Every row comes from one small tree of marks. Brackets hold a mark, then the marks that hang from it, in the order of their numbers. Every link used is in the known rows. Which tree was each row made from?
Known rows:
[Z12 Z629]: [  3.7  17.0  14.7 -10.7  10.1 -10.8  -3.0   1.5  -6.6   7.4 -22.7  -4.9
  -1.0   2.0   3.5  13.4 -16.4  25.4   3.1 -22.2   9.8]
[Z464 [Z42 Z439 [Z743 Z12 [Z195 Z628]]]]: [ 27.3   8.6   6.0 -15.8   9.2 -40.3 -14.7  22.8 -19.9   5.8  47.8 -14.8
 -10.1  10.2  -6.5   2.5  -2.1  52.6   1.5 -12.3 -16.8]
[Z439 [Z42 Z743] Z884]: [ 12.5  19.3   4.4   7.3   4.3 -13.6   2.8  21.7 -28.6 -29.5  26.6 -44.6
 -25.0  -7.2 -19.6 -11.7 -16.6  27.6  27.3  17.9  48.0]
[Z628 [Z195 Z743]]: [-16.6 -10.5 -28.0   3.1 -16.7   9.5  20.2 -12.4 -17.9   1.1 -11.0  20.4
  19.6 -15.2   2.2  -7.1 -34.4   4.5  -0.3 -25.3 -35.2]
[Z743 Z12 Z195]: [ 17.0 -29.1  35.1 -17.4 -12.9  18.0  -9.5  17.8   5.2  -0.6  17.4  -2.4
 -25.8  13.7 -35.5  -4.0   6.8  36.1  -4.2 -22.1   5.9]
[Z42 [Z743 Z12]]: [ 46.1  -9.9  19.6 -10.7  -4.9   5.4 -19.3  24.7 -10.0  11.1  28.2   6.3
 -22.1   1.0  -3.5   7.3  -2.4  33.6   3.4  -5.0  -4.8]
[Z12 Z743]: [-10.3  -6.2  19.0  20.5   2.7 -11.8  16.3  -6.1  23.1   3.2   0.3 -15.0
  -0.4  -7.4   8.2   2.5  -0.8  -6.4  -6.5  -8.0   6.7]
[Z628 [Z195 [Z743 [Z12 Z629]]]]: [  3.0  -9.7 -13.9  -2.2 -23.0  15.5  16.5 -10.7 -17.8   7.4 -11.5  21.6
  10.6 -16.1   1.8  -1.0 -37.1  27.8   2.9 -39.7 -30.7]
[Z42 [Z439 Z884] Z464 [Z743 Z12 Z195]]: [ 30.5   8.5   1.8  -9.8  -7.0 -56.7   7.5  41.8 -18.5 -44.3  42.6 -27.3
 -25.2  -0.1 -33.8 -11.6 -14.5  69.3  11.8   8.2 -12.8]
[Z464 [Z42 [Z743 Z12 Z195]]]: [ 28.6   2.3  10.9 -13.4   0.3 -21.2 -29.6  13.4 -10.7  19.4  31.5  -2.8
 -14.6  15.4 -13.3   0.4  -4.4  44.4  -1.4  -7.5 -22.7]
[Z42 [Z439 Z884] Z464 [Z743 Z12]]: [ 44.5  21.0  -9.5   0.1 -12.1 -56.1  10.1  30.9 -19.7 -39.6  40.6 -20.6
 -19.6 -12.0 -13.1  -6.9 -15.0  65.1  17.2  13.5 -14.6]
[Z195 [Z743 [Z12 Z629]]]: [  9.4  -2.3  19.1  -2.0 -14.9  23.2  -6.4  -4.4   1.9   1.7  -8.1  28.7
  -0.4   6.7 -15.0 -18.9 -22.9  31.5  14.3 -40.0 -13.2]
[Z42 [Z743 Z12 [Z195 Z628]]]: [ 34.5 -23.4  28.6 -20.9   8.6   3.6 -26.2  38.2 -15.8  13.5  37.2  -9.9
 -29.0  12.9 -17.0  10.9   6.2  32.2  -1.9 -13.8   8.2]
[Z12 Z629 [Z743 [Z195 Z628]]]: [-17.2  -2.7  42.1  -0.4  27.0 -24.0   5.6   9.2  11.1  15.2 -15.0 -36.3
  -8.7   6.7  -2.8  19.7  -8.8  18.0  -8.4 -39.6  29.6]
[Z743 Z195]: [-20.6 -17.1  15.4 -14.5   6.8  -0.6  -4.3  15.6   1.2  -6.8   2.6  -8.9
  -7.9  17.6 -30.3  -6.9   0.9   6.9  -9.0  -8.3   2.5]
[Z464 [Z42 Z743]]: [ 20.4  17.0  -6.1  -4.6   7.0 -29.1 -24.4   4.4 -14.1  19.0  22.0  -0.7
  -1.7   8.3   3.6   2.9  -8.3  27.0   1.0   4.0 -25.4]
[Z464 [Z42 Z439]]: [  3.7  25.3 -13.9  -1.0   2.7 -42.8   3.1  -4.2  -8.1  -4.4  20.4  -7.4
   9.9   0.2   5.1  -5.4  -6.1  29.9   2.2  -2.6 -23.3]
[Z439 [Z42 Z464 Z743] Z884]: [ 18.0  21.8  -7.2  10.3   2.1 -42.5  -3.3  19.2 -30.1 -37.1  23.1 -42.8
 -27.2 -11.2 -23.2 -12.7 -21.6  38.3  30.2  31.5  27.0]
[Z42 [Z439 Z884] Z464]: [ -0.5  30.3 -28.9  10.9  -6.7 -61.7  29.1   6.4 -10.7 -49.5  12.4 -27.3
   2.2 -13.5  -9.6 -14.4 -12.8  30.7  14.3  18.9  -9.9]
[Z464 [Z42 [Z743 Z195]]]: [ 10.0   8.7   1.1 -11.4  10.8 -30.1 -26.8  11.6 -13.0  15.9  24.1  -6.7
  -6.2  17.1 -11.3  -1.0  -7.9  30.7  -3.6  -0.6 -24.3]
[Z629 [Z12 [Z743 Z195]]]: [-23.6   2.6  36.4  11.4  10.5 -26.8  -6.4  -3.0  17.6   2.6 -30.1 -27.4
  -2.6  -2.0  -7.8   2.8 -17.9   6.6  -7.1 -24.4  15.1]
[Z628 Z195]: [ -3.1  -7.6 -26.7  -1.3 -12.5  -0.4  21.5  -7.7 -18.7   6.0  -5.5   2.1
  11.0 -21.8  11.9  12.2 -22.2   5.9  -7.2 -11.4 -21.0]
[Z464 Z42]: [  6.1  17.6 -10.9   1.8   0.6 -24.6 -13.7 -11.6  -5.4  14.9  10.0  -2.8
   5.3   6.1   4.1  -1.3  -4.1  17.2   1.3   0.2 -20.7]

Write each row's tree:
[ 19.0 -17.5  45.3 -24.8  -6.3  10.2 -11.8  18.7   1.0   4.3   1.6  -5.3
 -26.1  15.4 -32.6   5.4  -4.6  54.1  -2.1 -37.4  12.7] => [Z743 [Z12 Z629] Z195]
[  9.2  -1.0  -6.0 -18.6  13.1 -73.8  -2.4  39.6 -19.5 -36.3  29.7  -9.6
  -9.5   2.0 -25.5  -7.1 -15.8  51.9   1.5  14.7 -37.9] => [Z42 Z439 Z464 [Z743 Z195]]
[-20.9   1.7  34.8  11.8  17.3 -27.6  -9.2  -1.1  12.4   8.2 -25.4 -33.5
  -2.9  -1.7  -2.9   9.5 -13.1   2.2  -7.2 -26.5  23.1] => [Z629 [Z12 [Z743 [Z195 Z628]]]]
[ 23.9 -19.0  42.4 -25.0   7.1   8.4 -17.1  22.4  -9.3  17.3  11.1 -19.6
 -28.2  15.3 -22.4  17.9   6.1  45.2  -0.7 -41.7  28.7] => [Z743 [Z12 Z629] [Z195 Z628]]
[  4.1  22.7 -11.0  15.5  -4.3 -37.9   8.1   2.1 -21.2 -41.7  10.5 -44.1
 -20.0 -14.0 -22.9 -16.1 -17.5  29.6  30.3  28.4  31.5] => [Z439 [Z42 Z464] Z884]
[ 37.8  21.7   7.3   4.9  -4.2 -36.8  -6.8  20.1 -30.1 -31.4  22.3 -41.1
 -35.4 -12.2 -24.2  -6.2 -24.5  61.8  33.1  17.2  32.0] => [Z439 [Z42 Z464 [Z743 [Z12 Z629]]] Z884]
[ 15.4  -6.3  15.5  -1.9   3.9  20.1 -14.4   1.0 -13.6  19.5   6.2   9.5
  -3.0   6.7   0.1  -0.8  -7.4  18.8  15.6 -46.6   9.8] => [Z195 Z628 [Z743 [Z12 Z629]]]
[  8.1  12.8   0.5   3.1   5.4 -43.7  -4.9  26.5 -30.4 -40.5  24.7 -47.2
 -30.3  -2.4 -38.4 -16.3 -21.5  42.9  26.3  27.7  28.0] => [Z439 [Z42 Z464 [Z743 Z195]] Z884]
[ 26.1   9.2   7.4 -16.3   2.6 -39.5 -12.6  21.0 -13.9   0.3  41.1  -8.1
  -9.1   9.7 -12.1  -3.9  -7.1  56.2   0.6 -10.3 -25.8] => [Z464 [Z42 Z439 [Z743 Z12 Z195]]]
[ 36.5  16.0   2.1   8.8  -8.2 -33.6  -5.1  20.1 -28.2 -34.7  30.4 -39.6
 -35.5 -13.5 -25.2 -11.1 -19.3  53.4  33.2  24.4  28.3] => [Z439 [Z42 Z464 [Z743 Z12]] Z884]
[ 55.5   2.1  10.3 -11.9  -4.3 -40.3 -28.3  21.3 -16.2   3.7  12.1   6.3
 -25.4  -4.3  -7.3  13.6 -18.1  62.4   9.6   4.4 -30.3] => [Z42 Z464 [Z743 [Z12 Z629]]]
[ 18.8  29.1 -23.0   1.9   2.1 -68.4  13.9  28.5 -23.2 -43.7  30.2 -25.6
  -7.6  -9.8  -9.2  -9.1 -18.9  44.3  14.2  23.3 -16.8] => [Z42 [Z439 Z884] Z464 Z743]
[ -0.1  12.0   2.6 -12.2  20.2 -29.5  14.9  47.9 -26.3 -30.4  44.5 -44.4
 -11.8   8.8 -18.2  -3.7  -2.6  26.6   4.1  -5.3  26.9] => [Z42 [Z439 Z884] [Z743 [Z195 Z628]]]
[ 43.9  -9.7  13.2  -7.3   0.9 -41.0 -23.7  19.9 -24.7 -16.8  26.6  -7.3
 -30.8 -13.1 -17.1  -1.3 -16.2  57.4  23.2  20.5  -4.7] => [Z439 [Z42 Z464 [Z743 Z12]]]
[ 14.0 -14.8   8.9   3.7  -0.9  24.7 -12.8   1.0 -10.4  15.8  17.5  11.9
  -2.3   6.7  -1.8  -7.6   0.7   6.6  14.8 -35.6   4.8] => [Z195 Z628 [Z743 Z12]]
[-20.9 -19.5  28.2  10.2  16.5 -14.0   9.1   7.8  17.5   7.4   8.0 -31.1
  -7.6   5.1  -5.9   6.3   7.4  -6.9 -11.9 -16.6  20.0] => [Z12 [Z743 [Z195 Z628]]]
[ 49.9   3.1  -2.0 -10.6  -5.1 -61.1  -2.6  31.3 -16.9 -26.9  37.8   1.7
 -17.1 -12.1  -7.0   0.2 -12.2  67.8  10.3  10.6 -37.4] => [Z42 Z439 Z464 [Z743 Z12]]
[ 32.0  30.8  -5.6  -1.1  -5.4 -35.4  -1.3  13.5 -16.9  -5.5  42.2 -19.2
  -6.9   1.2  -1.0  -5.0  -8.8  51.4   9.8  -3.7 -10.2] => [Z464 [Z42 [Z439 Z884] [Z743 Z12]]]
[ 10.6  12.1  -0.9   3.6  11.6 -43.7  -7.6  28.0 -35.2 -34.6  29.1 -53.4
 -31.8  -2.2 -32.8 -10.1 -16.0  37.6  27.4  25.4  36.2] => [Z439 [Z42 Z464 [Z743 [Z195 Z628]]] Z884]
[ 20.9 -30.9  32.2 -17.5   0.0  15.9 -14.8  22.6  -5.4  11.5  27.3 -15.9
 -27.3  13.8 -24.3   8.6  17.8  27.4  -3.4 -26.4  21.8] => [Z743 Z12 [Z195 Z628]]
[ 53.3  -6.7   3.4  -6.8  -8.4 -35.0 -26.0  19.5 -12.3  -0.2  23.5   9.1
 -24.6  -5.2  -8.8   6.7 -10.0  50.1   8.1  14.8 -35.2] => [Z42 Z464 [Z743 Z12]]
[  0.4  36.9 -19.1   7.0  -1.8 -39.5  12.1  -4.6 -10.3 -12.5  22.2 -23.6
   7.9   0.4   0.8 -10.5  -7.6  27.8   7.7   0.0  -6.6] => [Z464 [Z42 [Z439 Z884]]]
[ 32.1  19.6  19.4   1.9  -1.4  -8.0  -1.2  24.4 -28.3 -24.4  26.0 -42.4
 -34.0  -8.8 -20.4  -5.5 -19.5  50.9  30.1   4.3  52.7] => [Z439 [Z42 [Z743 [Z12 Z629]]] Z884]
[ 12.5  -2.3  -7.1 -18.5  22.2 -75.7  -5.7  42.1 -27.2 -27.2  36.2 -19.1
 -10.7   2.7 -18.1   1.3  -8.6  46.0   2.7  11.0 -25.7] => [Z42 Z439 Z464 [Z743 [Z195 Z628]]]
[ 25.3   3.8  15.8 -14.0   5.6 -16.6  11.4  49.9 -23.5 -25.1  54.0 -39.3
 -24.2   6.2 -21.2  -2.5   0.6  46.8   7.3 -14.9  28.5] => [Z42 [Z439 Z884] [Z743 Z12 [Z195 Z628]]]
[ 22.5   5.7  18.3 -13.4  -3.2 -15.6  14.9  46.5 -16.0 -33.8  47.8 -30.3
 -22.9   6.0 -29.0 -10.5  -6.8  53.1   6.5 -12.0  17.0] => [Z42 [Z439 Z884] [Z743 Z12 Z195]]
[ -4.2  14.0   3.4 -12.2  11.5 -28.4  17.9  44.5 -19.2 -37.6  36.7 -34.9
 -10.6   8.6 -25.8 -13.2 -10.3  32.8   3.0  -2.1  15.0] => [Z42 [Z439 Z884] [Z743 Z195]]
[ 37.0  -0.7  15.6 -26.2   3.4 -66.8  -7.1  42.1 -19.7 -28.1  28.8  -7.1
 -23.2   0.5 -26.8   1.8 -19.7  84.9   6.5  -6.3 -30.8] => [Z42 Z439 Z464 [Z743 [Z12 Z629] Z195]]
[  6.5  26.4  -9.0  -6.4  15.0 -45.7  -3.1  21.2 -24.2  -5.9  40.3 -33.2
  -3.5  11.2  -8.7  -3.6  -6.2  36.4   3.7  -2.8  -2.4] => [Z464 [Z42 [Z439 Z884] [Z743 [Z195 Z628]]]]
[ 26.2   7.8   9.8   1.6  -4.9 -33.8  -7.2  27.2 -27.1 -37.8  32.0 -43.4
 -39.5  -4.6 -40.3 -14.9 -18.9  56.9  28.6  20.9  29.9] => [Z439 [Z42 Z464 [Z743 Z12 Z195]] Z884]
[  3.9  27.7  -7.8  -6.8   8.1 -44.8  -1.4  19.6 -18.2 -12.2  35.9 -26.2
  -1.9  12.0 -14.3 -10.0 -10.9  40.4   3.3  -1.4 -10.8] => [Z464 [Z42 [Z439 Z884] [Z743 Z195]]]
